Each row was made from one walk, in order. Every step used is in the known rows, and no mark comes twice. Write each row's walk.
Known rows:
Q/U/H: [ 17  -5  20  17 -25 -13 -11 -24  -7 -38 -15   1  -3  23  -5  11  10   1
  -4   6  13  -1]
X/H/W/Q/U: [ 25 -11  44  19 -13 -30 -15   0   5 -45 -15  14  23  16   9  28  14   4
   8   9  17   9]
R/D/Q/U/H/W: [  5   4  41  22 -34 -16 -21 -17  -8 -25 -36  13 -15  10   0  19  31  32
 -13  23  -1  38]
W/H/X: [ 15 -23   4   6 -17   5  -6 -13   9 -12 -14   6  13   0 -20  19  23   1
 -23   2   6  12]
P/D/Q/U: [ 25  -5  48   4   4 -27 -15 -23  23 -19 -29   3  -4  17  26  17  16  16
  -1  -6  14  38]
X/P/D/Q: [  9  -4  46  -1   1  -6  -5 -13  29  -5 -25  28   5  11  16  -1  25  33
   8 -22  17  42]
R/D/Q/W/H/U: [  8 -10  16  17 -20  -3 -14 -11  -4 -25 -22  -4 -13   3   9  32  25  36
 -23 -15   5  24]
P/D/Q/W: [ 15 -12  43  19 -27 -10  -7   2  13  18 -42  -7 -10  -5  24  18  12  34
   2 -11  11  33]
H/U/Q/W: [ -3 -14  18  32 -29   4   2  -4  -4   9 -23 -20   3  -8   2  19  -5  11
 -22  14  14  -1]
X/H/U/Q/W: [  5 -20  31  37 -29  -1  -9  -7  -9 -10 -28 -16  13   2   1  22   0   9
 -23   0  10  -3]
P/D/Q/U/H: [ 27 -11  49  14 -27 -19 -21 -34   9 -30 -38   4  -4  26   5  12  22  20
  -1  -1  21  30]
R/D/Q: [ -1   4  18   0   8   3 -15 -16  -9   1 -18   8 -18   2  20   1  21  38
   4 -15   0  35]
D/Q: [  4  -5  32   1   0  -5 -10 -11   3   8 -10   3  -4  -3  13   4   9  23
  15  -2  10  21]
H/U: [  1   2  -3 -12   7  -1  -4  -5   5 -12   1 -11  -1   7  -7   4  -6  -9
 -27   6   1 -12]
H/X/P/D/Q/W: [ 20 -16  56  20 -30  -5  -6  -7  23  12 -52  12   0   0  21  20  28  39
 -13 -16  21  36]
X/H/U/Q: [  0 -19  22  15  -2   4 -12 -21  -4 -21 -14  -4  23  11 -13   5  -1  -4
 -23   4   8  -1]
R/D/Q/W: [  3  -1  28  23 -19  -2 -11  -2 -14  11 -31  -4 -24  -6  32  17  19  47
   2 -17   3  28]
Q/D: [ 11  17  -9  -1  -2  -7   6   4   4 -14 -15  16  -8  -4 -10   9   9  10
 -13  -4  -5  24]
X/P/D: [  4  -1  14  -3   1  -2   5  -2  27 -14 -15  28   9  16   3  -5  19   9
  -8 -22   9  24]
U/H/X/P/D/Q: [ 19 -18  53   4 -25   2 -14 -29  23  -8 -45  28   7  16  -3   1  36  32
 -11 -12  25  40]
H/X: [ 10 -11   5  -2  -6   7  -6 -10   5  10 -18  -3   5  -3 -10   5   8  -5
 -25   8   2   0]

Write each row's walk:
[ 14 -21  34  31 -36  -9  -6  -3   2  -9 -20   3   1  -7  11  34  24  37
  14 -13  15  26]  D/Q/W/H
[ 35 -21  50  10 -30 -11 -24 -39  15 -18 -53   2   0  22  -5  15  28  13
 -28   7  21  29]  P/D/Q/U/H/X
[  3   6  -2   7  -5   1   5 -11   6 -15 -23   8   3  -4 -20  12   4   7
 -33  13   6  27]  H/U/Q/D
[ 15 -16  39  16 -26  -9  -5 -10  26 -31 -28  14   7  13   6  31  29  32
 -20 -22  20  30]  X/P/D/Q/W/H/U
[ 22 -12  56  16 -25 -10 -14 -38  10 -35 -32  29   7  24   2  12  36  26
 -10  -4  30  16]  D/Q/U/H/X/P
[  2   4   0  17  -9   2   9  -7   1  -5 -23  16   3 -10 -15   9   9  15
 -11   8   6  36]  U/Q/D
[ 10  -2  53  22 -39 -22 -16 -15   2 -19 -31   8  -3   7  -7  22  21  20
  -3  34   7  26]  D/Q/U/H/W
[ -4  -2  17  15 -42  -1  -3   4  -4  -2 -19   7   1  -3 -27   6  12   7
 -11  33  -5  10]  U/H/W
[  9  -8  41  24 -26  -9  -7   2  -2  17 -26  -8 -11 -11  25  19   7  35
  12  -6  12  17]  D/Q/W
[  4  -8  17   7 -18  -3   2  20   5   1  -6  12  18  -9  -5  12   8  12
  15  24  16  12]  H/W/Q
[ 22 -20  60  27 -52  -1 -11 -16  15   3 -59  14   0   8   8  17  34  43
 -13 -13  26  33]  U/H/X/P/D/Q/W
[ 22   5  -3   1  -7  -5   8   9   4 -21 -13  24   6  -3  -5  12  11  19
   8  -6  20  25]  W/Q/D
[ 13 -16  28  17 -27  -8  -9  -8   7 -20 -17  -8  -1   1   3  33  15  24
 -14  -5  14  13]  D/Q/W/H/U
[ 22 -30  36  26 -38  -2 -11 -12   8   2 -36   0   4  -9   0  35  29  28
 -13  -2  16  25]  D/Q/W/H/X
[ 16 -23  46  28 -33  -2  -4 -14  15 -15 -29  29  12   2   6  28  40  40
  -6 -18  26  26]  D/Q/W/H/X/P
[ 29 -33  39  22 -39  -3 -12 -12  21   3 -49   1   6  -4  -1  33  33  28
 -23  -7  16  39]  P/D/Q/W/H/X
[ 12   0  10  13  -5  -3  -4 -15   1 -34 -28  12  12   7 -21  14   8   5
 -34  -1   3  24]  X/H/U/Q/D
[ 26 -12  34   9 -22  -7  -9 -28  26 -36 -42  26  10  32  -7   8  33   6
 -32 -11  21  23]  Q/U/H/X/P/D
[  5 -30  30  42 -38   8   5 -15  11 -14 -27  26  25  -1  -8  25  34  26
 -15  -8  27  20]  U/Q/W/H/X/P
[ 20 -23  47   5 -12  -3 -10 -23  35 -16 -35  33  16  11   0  14  43  33
  -8 -21  23  51]  W/H/X/P/D/Q
[ 16 -12  49  -3  -3  -2  -9 -19  32   2 -38  25   8  10   9   3  31  29
 -12 -16  19  42]  H/X/P/D/Q
[ 34 -22  39  11 -25  -6  -8 -24  26 -42 -39  32  22  33  -4  10  35  14
 -14 -12  40  22]  W/Q/U/H/X/P/D
